Each row comes from the steps of one walk. Every step used is in the known rows, and no mark comes twice. Write the walk behind each row, first mark first.
Known rows:
sape gulu dete vulifi rigi safure: [ 0.23 -0.30 -0.12  0.05 -0.17  0.28  0.04 -0.11  0.20 -0.21  0.24  0.10
  0.06  0.05  0.14 -0.26 -0.20 -0.08 -0.30  0.01 -0.29  0.38 -0.09  0.29
  0.25 -0.08]
safure rigi sape gulu dete domu: [ 0.10 -0.13 -0.13  0.04 -0.08  0.28  0.03 -0.09 -0.07 -0.16  0.03  0.31
  0.33  0.24  0.08 -0.05 -0.31 -0.05 -0.38 -0.09 -0.23  0.18 -0.32  0.21
  0.12 -0.01]
gulu safure rigi sape: [ 0.13  0.11 -0.21 -0.08  0.37  0.31  0.09 -0.09 -0.03 -0.28  0.21 -0.01
  0.20  0.30 -0.11  0.21 -0.12 -0.25 -0.18 -0.17 -0.17  0.01 -0.46  0.04
  0.16  0.10]
vulifi dete: [ 0.19 -0.37 -0.29 -0.16 -0.24  0.14 -0.21 -0.02  0.33 -0.02  0.17 -0.17
  0.24  0.19 -0.12 -0.19 -0.02 -0.27  0.17 -0.09 -0.21 -0.09 -0.18 -0.04
  0.13 -0.16]
serov sape gulu: [ 0.07 -0.36 -0.27  0.02 -0.30  0.28 -0.09 -0.32  0.47 -0.07  0.08  0.03
  0.33  0.18 -0.24 -0.16 -0.07  0.10  0.07  0.29 -0.23  0.01 -0.12  0.11
  0.31 -0.21]
dete vulifi: [ 0.11 -0.09 -0.05  0.00 -0.11  0.15 -0.14 -0.21  0.35 -0.18  0.27 -0.05
  0.16  0.01 -0.10 -0.05 -0.02 -0.16 -0.11  0.11 -0.20  0.31 -0.11  0.03
  0.26  0.01]
dete domu: [ 0.14 -0.16 -0.05  0.01 -0.38  0.24 -0.42 -0.04  0.34 -0.02  0.14  0.07
  0.12  0.18 -0.12 -0.15  0.00 -0.32 -0.13  0.04 -0.21  0.16 -0.06  0.11
  0.33 -0.34]
sape gulu dete vulifi rimog: [-0.05 -0.17 -0.21  0.10 -0.21  0.28  0.13 -0.09  0.41 -0.15  0.18  0.04
  0.11  0.07  0.14 -0.10 -0.32 -0.10 -0.12 -0.01 -0.02  0.34 -0.05  0.24
  0.19  0.02]
sape gulu dete vulifi rigi: [ 0.13 -0.29 -0.10  0.12 -0.22  0.19  0.05 -0.04  0.24 -0.08  0.20  0.09
  0.01  0.08  0.07 -0.22 -0.25 -0.05 -0.27  0.06 -0.28  0.30 -0.14  0.27
  0.29  0.08]
gulu safure rigi: [ 0.11  0.04 -0.26 -0.14  0.17  0.27  0.09 -0.06  0.11 -0.27  0.28 -0.11
  0.13  0.27 -0.11  0.10 -0.01 -0.31 -0.11 -0.16 -0.13  0.04 -0.42  0.11
  0.18  0.02]
dete vulifi domu: [ 0.14 -0.25 -0.01  0.02 -0.23 -0.02  0.03 -0.19  0.27 -0.28  0.23  0.07
  0.20  0.05  0.06 -0.07  0.00 -0.18 -0.17  0.03 -0.18  0.34 -0.16  0.14
  0.29  0.00]
serov safure rigi sape: [ 0.21 -0.12 -0.22 -0.08  0.06  0.22  0.04 -0.18 -0.03 -0.12  0.13  0.03
  0.28  0.28 -0.05 -0.08 -0.26  0.02 -0.24 -0.25 -0.22  0.04 -0.27  0.07
  0.14 -0.11]
rigi safure serov: [ 0.27 -0.38 -0.10 -0.39 -0.21  0.38 -0.23 -0.10  0.40 -0.13  0.08 -0.04
  0.28  0.13 -0.02 -0.16  0.04 -0.37 -0.02 -0.02 -0.11  0.13 -0.02  0.12
  0.18 -0.35]
vulifi rigi safure serov: [ 0.29 -0.53 -0.16 -0.28 -0.13  0.17 -0.31  0.03  0.28  0.04  0.21 -0.13
  0.09  0.17 -0.07 -0.28  0.06 -0.34 -0.08 -0.06 -0.27  0.07 -0.15  0.11
  0.19 -0.37]
safure serov sape: [ 0.11 -0.51 -0.16 -0.22 -0.32  0.34 -0.21 -0.09  0.59  0.00  0.07 -0.19
  0.33  0.16 -0.21 -0.14 -0.05 -0.16  0.02  0.23 -0.07 -0.03 -0.13  0.02
  0.30 -0.26]
rigi safure: [ 0.26 -0.22 -0.17 -0.20 -0.07  0.30 -0.20 -0.21  0.27 -0.18  0.13 -0.04
  0.24  0.16 -0.11 -0.13  0.03 -0.26  0.03  0.02 -0.24  0.18 -0.02  0.09
  0.19 -0.34]
vulifi domu: [ 0.15 -0.39 -0.10 -0.09 -0.27 -0.02 -0.01 -0.10  0.24 -0.10  0.05  0.07
  0.20  0.27 -0.04 -0.10  0.01 -0.23  0.02 -0.01 -0.20  0.10 -0.14  0.19
  0.27 -0.13]
gulu dete vulifi rigi sape: [ 0.17 -0.22 -0.04  0.16  0.13  0.21 -0.02  0.05  0.09 -0.09  0.23 -0.09
  0.00  0.10 -0.01 -0.05 -0.36 -0.12 -0.36  0.05 -0.31  0.31 -0.23  0.05
  0.28  0.11]
ropip domu: [-0.05 -0.08 -0.15 -0.08 -0.35  0.24 -0.04 -0.16  0.34  0.13  0.05  0.08
  0.09  0.28 -0.30  0.00 -0.07 -0.06  0.13  0.15 -0.24  0.03 -0.03  0.03
  0.22 -0.04]
serov sape gulu safure rigi: [ 0.06 -0.15 -0.37  0.00 -0.05  0.35  0.14 -0.27  0.30 -0.29  0.24  0.00
  0.30  0.24 -0.16  0.00 -0.06  0.02 -0.08  0.09 -0.14 -0.01 -0.38  0.15
  0.26 -0.09]
sape gulu safure serov: [ 0.13 -0.17 -0.10 -0.20 -0.26  0.44  0.00 -0.02  0.43 -0.15  0.11  0.15
  0.11  0.21 -0.01 -0.05 -0.03 -0.36 -0.05 -0.08 -0.03 -0.02 -0.15  0.31
  0.32 -0.01]
safure rigi sape serov: [-0.04 -0.23 -0.29 -0.14  0.19  0.06  0.12 -0.13  0.12 -0.13  0.00  0.12
  0.21  0.32 -0.03 -0.01 -0.17 -0.24 -0.17 -0.10 -0.35  0.13 -0.44 -0.04
 -0.03  0.13]
rigi sape: [ 0.13 -0.13 -0.07 -0.03  0.12  0.23 -0.18 -0.16  0.16 -0.01  0.01  0.06
  0.26  0.23 -0.23  0.04 -0.17 -0.15 -0.01  0.08 -0.26  0.03 -0.15 -0.02
  0.23 -0.04]
gulu dete: [ 0.13 -0.26 -0.11 -0.07 -0.14  0.35 -0.01  0.05  0.30 -0.04  0.01 -0.13
  0.08  0.25 -0.07 -0.09 -0.29 -0.23 -0.05  0.08 -0.17  0.14 -0.07  0.14
  0.28 -0.04]
serov safure rigi sape gulu: [ 0.19 -0.12 -0.23 -0.05 -0.06  0.23  0.12 -0.25 -0.02 -0.13  0.09  0.22
  0.32  0.26  0.01 -0.13 -0.26  0.11 -0.24 -0.26 -0.24  0.04 -0.24  0.18
  0.15 -0.08]
dete serov: [ 0.08 -0.36  0.08 -0.32 -0.09  0.33 -0.32 -0.21  0.33 -0.01  0.15  0.16
  0.26  0.17 -0.24 -0.13 -0.03 -0.27 -0.01  0.14 -0.21 -0.05 -0.09  0.05
  0.24 -0.18]
dete vulifi rigi safure serov sape: [ 0.25 -0.46 -0.15 -0.07 -0.13  0.21 -0.25 -0.16  0.40 -0.19  0.40 -0.20
  0.19 -0.04 -0.04 -0.22  0.03 -0.13 -0.26  0.13 -0.24  0.30 -0.20  0.00
  0.28 -0.31]

Write each row's walk:
[ 0.25 -0.48 -0.18 -0.31 -0.24  0.44 -0.24 -0.19  0.50 -0.17  0.12 -0.15
  0.38  0.12 -0.10 -0.17  0.01 -0.21 -0.02  0.15 -0.11  0.09 -0.06  0.04
  0.24 -0.46]
rigi safure serov sape
[ 0.15 -0.21 -0.03  0.05 -0.36  0.40 -0.22  0.13  0.30 -0.05  0.06 -0.01
  0.05  0.21  0.01 -0.14 -0.26 -0.33 -0.24  0.04 -0.17  0.24 -0.03  0.19
  0.34 -0.23]
gulu dete domu
[ 0.21 -0.45  0.01 -0.01 -0.03  0.37 -0.10 -0.04  0.03  0.10  0.13  0.28
  0.06  0.27 -0.02 -0.26 -0.42 -0.01 -0.36 -0.10 -0.37 -0.05 -0.15  0.22
  0.31 -0.11]
vulifi rigi sape gulu dete serov safure
[ 0.07 -0.15 -0.21 -0.09  0.11  0.10  0.07 -0.28 -0.05 -0.12  0.04  0.27
  0.41  0.23 -0.09 -0.01 -0.15  0.05 -0.14 -0.05 -0.27  0.05 -0.37  0.11
  0.04  0.09]
safure rigi sape gulu
[ 0.03 -0.32 -0.38 -0.18 -0.21  0.14  0.17 -0.06  0.34 -0.14  0.08  0.02
  0.00  0.35  0.12 -0.26 -0.16 -0.28 -0.19 -0.28 -0.31  0.17 -0.27  0.10
  0.09 -0.07]
sape serov safure rigi
[ 0.08 -0.23 -0.22 -0.04 -0.04  0.28  0.03 -0.08  0.33 -0.06 -0.04  0.14
  0.01  0.35  0.02 -0.11 -0.29 -0.27 -0.17 -0.16 -0.34  0.12 -0.13  0.02
  0.21 -0.04]
rigi sape serov safure
[ 0.17 -0.30 -0.14  0.04  0.17  0.03 -0.26 -0.02  0.07  0.16  0.14 -0.03
  0.07  0.25 -0.26 -0.08 -0.13 -0.12 -0.08  0.02 -0.41 -0.02 -0.28 -0.02
  0.24 -0.08]
vulifi rigi sape
[ 0.25 -0.52 -0.19 -0.24 -0.35  0.58 -0.03 -0.14  0.48 -0.23  0.03 -0.01
  0.36  0.13  0.06 -0.23 -0.19 -0.13 -0.13  0.14 -0.09  0.14 -0.01  0.22
  0.26 -0.37]
rigi safure serov sape gulu dete
[ 0.06 -0.31 -0.06 -0.17 -0.11  0.57 -0.15 -0.32  0.44 -0.20  0.25  0.22
  0.31  0.18 -0.23 -0.07 -0.07 -0.12 -0.09  0.23 -0.15 -0.11 -0.17  0.13
  0.38 -0.21]
dete serov sape gulu safure
[ 0.15 -0.08 -0.04 -0.11  0.01  0.46  0.00 -0.07  0.25 -0.13  0.03  0.25
  0.21  0.22 -0.05  0.08 -0.17 -0.28 -0.14 -0.07 -0.10 -0.04 -0.20  0.20
  0.28  0.06]
rigi sape gulu safure serov
[ 0.07 -0.39 -0.26  0.06 -0.31  0.42  0.05 -0.18  0.44 -0.10  0.03 -0.02
  0.26  0.21 -0.13 -0.17 -0.27  0.09 -0.04  0.29 -0.19  0.08 -0.09  0.17
  0.33 -0.15]
serov sape gulu dete
[ 0.15 -0.33 -0.03 -0.35 -0.10  0.33 -0.12 -0.24  0.13 -0.11  0.24  0.14
  0.29  0.23 -0.06 -0.21 -0.14 -0.11 -0.24 -0.15 -0.20 -0.04 -0.21  0.11
  0.17 -0.23]
dete serov safure rigi
[ 0.11 -0.42 -0.29 -0.25 -0.11  0.42 -0.05 -0.22  0.27 -0.29  0.37  0.09
  0.44  0.20 -0.07 -0.14 -0.04 -0.14 -0.08 -0.06 -0.15 -0.23 -0.44  0.01
  0.12 -0.16]
vulifi dete serov sape gulu safure rigi
[ 0.09 -0.12 -0.20 -0.12  0.23  0.10 -0.02 -0.20 -0.04 -0.10  0.08  0.05
  0.37  0.25 -0.16  0.06 -0.14 -0.05 -0.12 -0.05 -0.26  0.05 -0.40 -0.02
  0.04  0.04]
safure rigi sape
[ 0.08 -0.17 -0.20 -0.05  0.10  0.24  0.20 -0.15 -0.07 -0.15 -0.02  0.21
  0.36  0.26  0.01 -0.01 -0.34  0.04 -0.22 -0.06 -0.24  0.10 -0.35  0.17
  0.06  0.14]
safure rigi sape gulu dete
[ 0.24 -0.50 -0.20 -0.28 -0.35  0.46 -0.16 -0.27  0.51 -0.20  0.08  0.04
  0.42  0.10 -0.04 -0.23  0.00 -0.13 -0.03  0.15 -0.12  0.09 -0.03  0.17
  0.24 -0.43]
rigi safure serov sape gulu
[ 0.22 -0.12 -0.15  0.07 -0.23  0.40  0.07 -0.07 -0.05 -0.18  0.08  0.27
  0.23  0.27  0.19 -0.17 -0.43  0.02 -0.50 -0.30 -0.20  0.17 -0.20  0.28
  0.22 -0.16]
serov safure rigi sape gulu dete domu
[ 0.18 -0.28  0.07 -0.08 -0.09  0.58  0.01 -0.17  0.12 -0.08 -0.01  0.39
  0.24  0.25  0.02 -0.13 -0.49 -0.03 -0.30 -0.05 -0.23  0.00 -0.03  0.24
  0.29 -0.06]
rigi sape gulu dete serov safure
[ 0.13 -0.23 -0.18 -0.18 -0.12  0.52 -0.09  0.01  0.55 -0.18  0.21 -0.21
  0.15  0.21 -0.17  0.03 -0.05 -0.35 -0.07  0.08  0.01 -0.06 -0.23  0.07
  0.40 -0.17]
gulu safure serov sape
[ 0.22 -0.32 -0.21 -0.03 -0.46  0.19 -0.42  0.06  0.35 -0.04  0.21 -0.05
  0.20  0.17 -0.03 -0.24  0.02 -0.37 -0.01 -0.14 -0.20  0.01 -0.14  0.00
  0.20 -0.35]
vulifi dete domu
[ 0.15 -0.21  0.03  0.14 -0.10  0.22  0.22 -0.16  0.08 -0.27  0.01  0.35
  0.26  0.14  0.17  0.00 -0.35 -0.02 -0.31  0.02 -0.22  0.30 -0.16  0.26
  0.27  0.18]
rigi sape gulu dete vulifi domu
[ 0.09 -0.01 -0.26 -0.10 -0.01  0.28  0.16 -0.16  0.14 -0.27  0.21  0.15
  0.18  0.25 -0.03  0.00 -0.02 -0.18 -0.10 -0.15 -0.14  0.03 -0.35  0.26
  0.18  0.06]
sape gulu safure rigi
[ 0.27 -0.38 -0.22 -0.10 -0.01  0.10 -0.28 -0.08  0.18  0.01  0.26 -0.12
  0.05  0.20 -0.14 -0.24  0.05 -0.23 -0.03 -0.02 -0.38  0.11 -0.15  0.08
  0.21 -0.35]
vulifi rigi safure
[ 0.08 -0.40  0.05 -0.20 -0.25  0.47 -0.04 -0.13  0.30 -0.06  0.02  0.31
  0.22  0.20 -0.03 -0.20 -0.28 -0.16 -0.13  0.12 -0.19  0.04 -0.03  0.29
  0.26 -0.05]
sape gulu dete serov
[-0.06 -0.08 -0.27  0.07  0.18  0.17  0.25 -0.17  0.02 -0.24  0.17  0.12
  0.33  0.12  0.14  0.04 -0.39  0.04 -0.28 -0.14 -0.07  0.29 -0.36  0.11
 -0.01  0.15]
safure rigi sape gulu dete vulifi rimog
[-0.01 -0.25 -0.19 -0.06  0.07  0.18 -0.03 -0.09  0.34 -0.04 -0.08  0.14
  0.06  0.31 -0.09 -0.03 -0.20 -0.35 -0.06  0.02 -0.36  0.12 -0.21 -0.04
  0.15  0.06]
rigi sape serov
[ 0.15 -0.01 -0.07  0.20  0.18  0.19 -0.04 -0.12  0.11 -0.19  0.38  0.12
 -0.01  0.07 -0.05  0.03 -0.12 -0.14 -0.32 -0.05 -0.31  0.20 -0.32  0.12
  0.32  0.15]
dete vulifi rigi sape gulu safure
[ 0.13 -0.36 -0.06 -0.23 -0.26  0.47  0.14 -0.16  0.12 -0.15  0.10  0.32
  0.25  0.25  0.12 -0.26 -0.36 -0.01 -0.32 -0.13 -0.17  0.05 -0.14  0.33
  0.19 -0.07]
sape gulu dete serov safure rigi
[ 0.05 -0.33 -0.29 -0.12 -0.32  0.23  0.05 -0.04  0.52 -0.05  0.03  0.02
 -0.11  0.33  0.06 -0.27 -0.17 -0.36 -0.10 -0.17 -0.31  0.16 -0.08  0.10
  0.23 -0.14]
sape serov safure
[ 0.14 -0.43 -0.21 -0.19 -0.21  0.51 -0.17 -0.19  0.44 -0.22  0.33  0.08
  0.34  0.18 -0.12 -0.16 -0.04 -0.22  0.01  0.03 -0.15 -0.24 -0.26  0.02
  0.26 -0.23]
vulifi dete serov sape gulu safure
[ 0.12 -0.02 -0.17 -0.03 -0.12  0.38  0.04 -0.12  0.32 -0.17  0.16  0.15
  0.07  0.24 -0.09 -0.01 -0.04 -0.25  0.00 -0.05 -0.14  0.02 -0.15  0.27
  0.33 -0.02]
sape gulu safure
[ 0.08 -0.16 -0.28  0.06 -0.17  0.45  0.01 -0.23  0.46 -0.22  0.20  0.00
  0.21  0.22 -0.21 -0.03 -0.07 -0.06  0.01  0.18 -0.15 -0.02 -0.19  0.16
  0.40 -0.15]
serov sape gulu safure
